What can hang from each mark
z_146: z_139 z_895 z_929
z_863: z_160 z_486 z_616
z_895: z_146 z_841
z_181: z_146
z_217: z_486 z_930
z_499: z_863
z_160: z_146
z_975: z_181
z_616: z_217 z_863
z_929: z_146

Every row comes from one small tree of marks. Brackets hold a mark, then the marks that hang from it, in the order of their numbers. Every link used is in the known rows. Which tree was each row made from?
Known rows
[z_895 [z_146 z_139]]: -.05 .33 .65 .19 .25 -.48 -.60 .08 -.06 .41 -.12 -.04 -.03 -.40 .08 -.05
 .03 .16 .18 .33 .19 .11 -.03 -.26 .14 -.07
[z_160 [z_146 z_139 z_895 z_929]]: .03 -.01 -.45 .16 .27 -.38 -.34 .25 -.10 .56 -.14 .03 -.04 .06 -.01 .14
 .20 .15 .10 -.57 .06 .09 .09 -.42 -.19 -.22
[z_499 [z_863 z_160 z_486 [z_616 z_217]]]: .04 -.42 -.07 -.02 .17 -.29 .21 .10 -.20 -.09 -.38 .13 .02 .11 -.16 .07
 .09 .02 -.05 -.10 .07 .31 .11 .13 -.11 -.25
[z_929 [z_146 z_139 z_895]]: -.05 .17 .03 .14 .31 -.40 -.71 .23 -.04 .53 -.10 .05 .03 -.17 .00 .03
 .12 .19 .06 -.57 -.02 .07 .05 -.42 -.01 -.19
[z_616 z_863]: .04 .01 .25 .03 .10 -.12 -.42 .17 -.29 .39 -.23 -.10 -.04 -.16 -.15 -.18
 .12 .02 -.06 -.02 .05 .38 .02 -.16 -.11 -.23
[z_217 z_486]: .34 .34 .18 .14 .21 -.05 -.52 .05 -.31 -.01 -.09 .05 .07 -.31 -.06 -.38
 .09 -.07 -.24 .05 -.16 .26 .03 -.23 -.05 -.20
[z_160 [z_146 z_139 [z_895 z_841]]]: -.12 -.05 -.12 .16 .23 -.35 -.51 .24 -.07 .53 -.07 .19 .01 -.03 .05 .24
 .19 .12 .12 -.53 .09 .01 .10 -.25 -.06 -.19
[z_895 [z_146 z_929] z_841]: -.22 .15 .26 .22 .17 -.19 -.42 .06 .13 .00 -.18 -.19 -.07 .08 .05 .10
 .02 .03 .32 .34 .23 .21 .06 .30 -.20 -.08
[z_616 [z_217 z_930] [z_863 z_160 z_486]]: .43 -.22 .06 .01 .07 -.10 .67 .15 -.39 -.07 -.40 -.12 .18 .11 -.23 -.12
 .07 -.08 .09 -.23 -.08 .31 .03 .51 .33 -.24
[z_160 [z_146 z_139]]: .06 .06 .10 .12 .22 -.49 -.43 .12 -.07 .65 -.12 .07 .06 -.10 .03 -.20
 .23 .17 .08 -.42 .09 .15 .04 -.20 .01 -.19
[z_146 z_139 z_895 z_929]: .04 .19 -.47 .21 .25 -.32 -.23 .32 -.38 .58 -.25 .00 -.10 -.02 -.05 .37
 .06 .02 .19 -.15 -.01 .19 .02 -.42 -.20 -.16
[z_863 z_486 z_616]: -.05 -.38 .03 .03 .19 -.35 -.25 .12 -.36 -.29 -.11 .08 -.07 -.25 -.06
 -.03 .07 .09 -.05 .06 .07 .33 .07 .48 -.30 -.25
[z_895 [z_146 z_139 z_929] z_841]: -.23 .16 .22 .24 .19 -.37 -.37 .04 .05 .23 -.25 -.14 .01 .07 .08 .19 .01
 .00 .48 .32 .19 .20 .02 .39 .02 -.05
[z_616 z_217]: .04 .04 .32 .15 .18 -.21 .61 .22 -.27 .13 -.23 -.07 -.02 -.26 -.07 -.16
 .08 .08 .00 .04 .01 .18 -.06 -.05 .11 -.23
[z_975 [z_181 [z_146 z_895]]]: .09 -.02 -.11 .14 .37 -.07 -.26 .14 -.18 .66 -.23 .38 -.08 -.42 -.04
 -.09 .02 .06 -.18 .10 -.20 .18 -.02 -.29 -.46 -.20
[z_499 [z_863 z_486 z_616]]: .02 -.29 .03 -.01 .21 -.34 -.52 .11 -.29 -.08 -.28 .15 -.04 -.20 -.07
 -.06 .08 .01 -.07 -.05 .07 .39 .08 -.21 -.22 -.30
[z_616 [z_217 z_486 z_930] z_863]: .39 -.17 .10 .08 .15 -.01 .38 .17 -.48 -.01 -.35 -.13 .23 -.22 -.21 -.32
 .05 -.17 -.08 -.21 -.22 .31 .01 -.04 .46 -.29
[z_863 z_160 z_486]: .38 .27 .14 .05 .10 -.19 -.10 .02 -.16 -.08 -.17 .07 .00 .17 -.09 -.09
 .11 .06 .00 .03 .05 .25 .06 .55 -.24 -.14
[z_975 [z_181 z_146]]: .14 .02 .03 .13 .34 -.14 -.21 .05 -.16 .70 -.28 .31 -.02 -.38 -.04 -.31
 .04 .06 -.13 .18 -.18 .28 -.05 -.07 -.40 -.18
[z_217 z_486 z_930]: .70 .37 .19 .17 .17 -.08 -.77 .11 -.48 .19 -.12 .06 .24 -.28 -.05 -.59
 .05 -.17 -.19 -.09 -.19 .37 .06 -.30 .16 -.16
[z_863 z_160 z_486 z_616]: .02 -.38 -.08 -.02 .11 -.30 .06 .07 -.19 -.12 -.17 .11 -.02 .21 -.15 .08
 .10 .09 -.06 .02 .12 .30 .14 .83 -.36 -.14
[z_616 z_217 [z_863 z_160]]: .03 -.24 .13 .02 .08 -.07 .84 .17 -.21 .25 -.39 -.16 .04 .13 -.26 .00
 .12 .02 .00 -.11 .01 .24 .01 .27 .16 -.22
[z_181 [z_146 z_139 [z_895 z_841]]]: -.16 .07 .08 .18 .10 -.33 -.56 .18 -.37 .19 -.15 .32 .11 -.23 .05 .23
 -.01 .01 .14 .18 -.01 .01 .04 -.08 -.17 -.18
[z_181 [z_146 z_139 z_895 z_929]]: -.01 .12 -.25 .18 .14 -.36 -.40 .20 -.40 .20 -.22 .15 .07 -.14 -.01 .13
 .00 .04 .11 .14 -.04 .09 .02 -.26 -.30 -.21
[z_160 [z_146 [z_895 z_841] z_929]]: -.07 -.09 -.44 .16 .22 -.15 -.38 .25 .02 .26 -.08 .01 -.09 .19 -.02 .16
 .19 .12 .04 -.54 .11 .10 .15 -.24 -.39 -.24
[z_499 [z_863 [z_160 z_146]]]: .17 .05 .07 .03 .16 -.25 -.47 .10 .03 .54 -.29 .12 .02 .20 -.10 -.15 .19
 .07 -.10 -.29 .13 .28 .12 -.49 -.19 -.20
[z_929 [z_146 z_139 [z_895 z_841]]]: -.16 .10 .00 .16 .27 -.35 -.69 .22 .01 .47 -.12 .07 .06 -.04 .02 .15 .11
 .13 .17 -.56 -.01 .07 .08 -.16 .00 -.17
[z_181 z_146]: .04 .19 .33 .13 .07 -.30 -.55 .09 -.30 .08 -.13 .15 .09 -.29 .00 -.31
 .03 .08 -.07 .32 .02 .16 .01 -.11 -.30 -.22
[z_499 [z_863 z_160]]: .18 .16 .19 .04 .13 -.21 -.45 .11 -.09 .52 -.33 .11 -.01 .13 -.11 -.14
 .13 .02 -.09 -.05 .11 .35 .08 -.46 -.20 -.17

Which tree is each row?
-.15 .10 .04 .14 .25 -.17 -.75 .24 .08 .24 -.05 .04 -.01 -.04 -.01 .05
 .12 .16 .01 -.54 .03 .08 .11 -.24 -.21 -.20 : [z_929 [z_146 [z_895 z_841]]]
.32 .16 .10 .01 .15 -.22 -.41 .04 -.15 .06 -.32 .14 .01 .10 -.09 -.10
 .11 .00 -.04 -.07 .06 .33 .08 -.17 -.18 -.23 : [z_499 [z_863 z_160 z_486]]
.08 -.54 .01 .05 .19 -.35 .36 .18 -.46 -.38 -.20 .04 .05 -.26 -.09 -.07
 .02 .03 .03 -.05 .00 .31 .05 .57 .02 -.27 : [z_863 z_486 [z_616 [z_217 z_930]]]
.17 -.31 -.10 .02 .14 -.01 .75 .08 -.14 -.01 -.33 -.11 .17 .15 -.27 -.10
 .17 -.03 -.13 -.39 -.13 .14 .07 .24 .27 -.26 : [z_616 [z_217 z_486] [z_863 [z_160 z_146]]]
.13 .02 .00 .15 .35 -.26 -.17 .04 -.22 .87 -.33 .34 .03 -.38 -.02 -.25
 .03 .04 -.02 .16 -.21 .27 -.07 -.01 -.26 -.16 : [z_975 [z_181 [z_146 z_139]]]
-.18 .11 -.01 .20 .20 -.28 -.46 .31 -.33 .56 -.15 .24 -.04 -.14 .05 .50
 .05 -.02 .23 -.08 .03 .09 .04 -.18 -.01 -.13 : [z_146 z_139 [z_895 z_841]]
.03 -.57 -.49 -.01 .14 -.35 .16 .04 -.01 -.12 -.18 .03 .00 .46 -.16 .07
 .18 .15 -.01 -.35 .13 .26 .20 .87 -.45 -.18 : [z_863 [z_160 [z_146 z_929]] z_486 z_616]
.46 .11 .20 .17 .20 -.11 .37 .17 -.44 -.01 -.23 -.03 .20 -.29 -.09 -.39
 .04 -.10 -.08 -.09 -.18 .23 -.01 -.10 .37 -.23 : [z_616 [z_217 z_486 z_930]]
.19 -.20 .01 .04 .12 .05 .76 .09 -.26 -.03 -.36 -.12 .14 .08 -.28 -.08
 .11 -.09 -.12 -.14 -.15 .21 .03 .27 .27 -.24 : [z_616 [z_217 z_486] [z_863 z_160]]
.18 -.24 .05 .00 .10 -.08 .84 .10 -.26 -.21 -.38 -.13 .06 .10 -.24 .03
 .10 -.01 .05 -.13 -.05 .22 .00 .56 .18 -.27 : [z_616 z_217 [z_863 z_160 z_486]]
-.10 -.42 .02 .00 .15 -.29 .18 .17 -.14 .36 -.38 .10 .00 .14 -.18 .04
 .11 .04 -.10 -.08 .13 .33 .11 -.17 -.13 -.20 : [z_499 [z_863 z_160 [z_616 z_217]]]
.07 -.52 -.07 .06 .10 -.21 .57 .17 -.26 .24 -.26 .04 .14 .22 -.23 -.05
 .08 .00 -.14 -.08 .02 .28 .14 .52 .01 -.10 : [z_863 z_160 [z_616 [z_217 z_486 z_930]]]
.23 -.21 .23 .07 .11 -.12 .43 .25 -.44 .26 -.37 -.17 .13 -.18 -.18 -.23
 .07 -.06 .05 -.17 -.05 .34 -.01 -.03 .36 -.27 : [z_616 [z_217 z_930] z_863]
-.22 -.56 .02 .04 .09 -.28 .75 .20 -.14 .34 -.26 .01 -.01 .24 -.22 .11
 .11 .12 -.09 .01 .16 .24 .11 .56 -.17 -.11 : [z_863 z_160 [z_616 z_217]]
-.18 -.56 -.39 .04 .13 -.46 .15 .13 .01 .68 -.25 .01 .03 .51 -.17 .09
 .21 .17 .02 -.34 .20 .28 .18 .52 -.32 -.07 : [z_863 [z_160 [z_146 z_139 z_929]] z_616]
.44 -.18 .02 .05 .08 .03 .59 .13 -.38 .11 -.39 -.12 .27 .10 -.27 -.23
 .08 -.16 -.09 -.24 -.18 .29 .06 .23 .42 -.21 : [z_616 [z_217 z_486 z_930] [z_863 z_160]]
.06 -.42 -.16 -.04 .18 -.34 -.32 .06 -.06 .06 -.29 .17 .02 .19 -.13 .00
 .16 .07 -.09 -.32 .13 .30 .17 .00 -.26 -.25 : [z_499 [z_863 [z_160 z_146] z_486 z_616]]
-.01 -.42 .00 .00 .23 -.32 -.01 .14 -.30 -.21 -.33 .12 -.01 -.21 -.10
 -.02 .06 .01 -.04 -.08 .04 .33 .06 -.13 -.07 -.33 : [z_499 [z_863 z_486 [z_616 z_217]]]
.01 -.35 .02 .01 .10 -.12 .80 .17 -.09 .26 -.35 -.15 .07 .20 -.24 -.02
 .18 .07 -.01 -.36 .03 .18 .05 .24 .17 -.24 : [z_616 z_217 [z_863 [z_160 z_146]]]
-.09 .07 -.47 .20 .18 .00 -.27 .33 -.20 .15 -.17 -.02 -.17 .17 -.06 .40
 .06 -.03 .12 -.10 .05 .22 .11 -.16 -.49 -.20 : [z_146 [z_895 z_841] z_929]
-.07 -.71 -.14 .03 .11 -.35 .59 .21 -.06 .46 -.23 .03 .11 .35 -.19 -.01
 .18 .16 -.07 -.40 .16 .21 .18 .49 -.06 -.12 : [z_863 [z_160 z_146] [z_616 [z_217 z_930]]]
-.11 -.53 -.07 .05 .13 -.20 .72 .14 -.18 .15 -.25 .04 .05 .20 -.23 .05
 .10 .05 -.17 -.01 .04 .22 .12 .56 -.10 -.12 : [z_863 z_160 [z_616 [z_217 z_486]]]
-.02 -.40 -.05 .01 .17 -.23 .14 .13 -.16 .23 -.38 .11 .05 .12 -.19 .00
 .10 -.01 -.16 -.10 .05 .32 .12 -.17 -.08 -.21 : [z_499 [z_863 z_160 [z_616 [z_217 z_486]]]]
.37 -.21 .14 .04 .13 -.14 .47 .18 -.50 -.19 -.35 -.14 .15 -.21 -.16 -.20
 .05 -.08 .10 -.20 -.11 .32 -.02 .25 .37 -.32 : [z_616 [z_217 z_930] [z_863 z_486]]
.00 -.55 -.24 -.03 .14 -.37 .03 .05 -.03 -.10 -.13 .12 .01 .31 -.13 .06
 .18 .17 -.07 -.33 .14 .20 .19 .79 -.36 -.17 : [z_863 [z_160 z_146] z_486 z_616]
.24 -.01 .10 -.03 .07 -.09 -.18 .06 -.23 .06 -.27 -.05 .00 .12 -.19 -.07
 .13 .00 -.02 -.07 .02 .34 .05 .39 -.13 -.20 : [z_616 [z_863 z_160 z_486]]
-.09 -.55 .00 .04 .21 -.35 .50 .16 -.38 -.48 -.19 .03 -.03 -.27 -.09 .04
 .05 .08 .00 .02 .02 .24 .03 .61 -.08 -.29 : [z_863 z_486 [z_616 z_217]]
.16 -.36 -.06 -.02 .12 -.12 .83 .09 -.15 -.19 -.34 -.12 .08 .16 -.22 .02
 .16 .05 .04 -.38 -.03 .15 .04 .53 .19 -.29 : [z_616 z_217 [z_863 [z_160 z_146] z_486]]
-.10 .04 -.25 .18 .09 -.14 -.42 .20 -.28 -.09 -.16 .14 .02 -.01 -.02 .15
 -.01 .01 .06 .17 .01 .10 .08 -.07 -.51 -.23 : [z_181 [z_146 [z_895 z_841] z_929]]
.03 -.37 -.15 .02 .10 -.11 .89 .16 -.08 .24 -.39 -.21 .06 .31 -.26 -.01
 .18 .06 .03 -.37 .02 .22 .05 .29 .10 -.24 : [z_616 z_217 [z_863 [z_160 [z_146 z_929]]]]
-.04 -.55 .02 .05 .08 -.29 .63 .23 -.22 .44 -.27 .02 .07 .25 -.21 .01
 .09 .07 -.06 -.05 .14 .30 .13 .52 -.06 -.09 : [z_863 z_160 [z_616 [z_217 z_930]]]
.16 .05 .05 .04 .17 -.34 -.44 .09 .00 .65 -.33 .14 .06 .20 -.09 -.11 .19
 .06 -.02 -.31 .12 .28 .10 -.45 -.09 -.18 : [z_499 [z_863 [z_160 [z_146 z_139]]]]
.06 -.16 -.20 .01 .09 -.07 -.19 .18 -.06 .48 -.25 -.09 -.03 .30 -.22 .05
 .19 .07 -.07 -.37 .09 .27 .13 -.05 -.25 -.19 : [z_616 [z_863 [z_160 [z_146 z_895 z_929]]]]
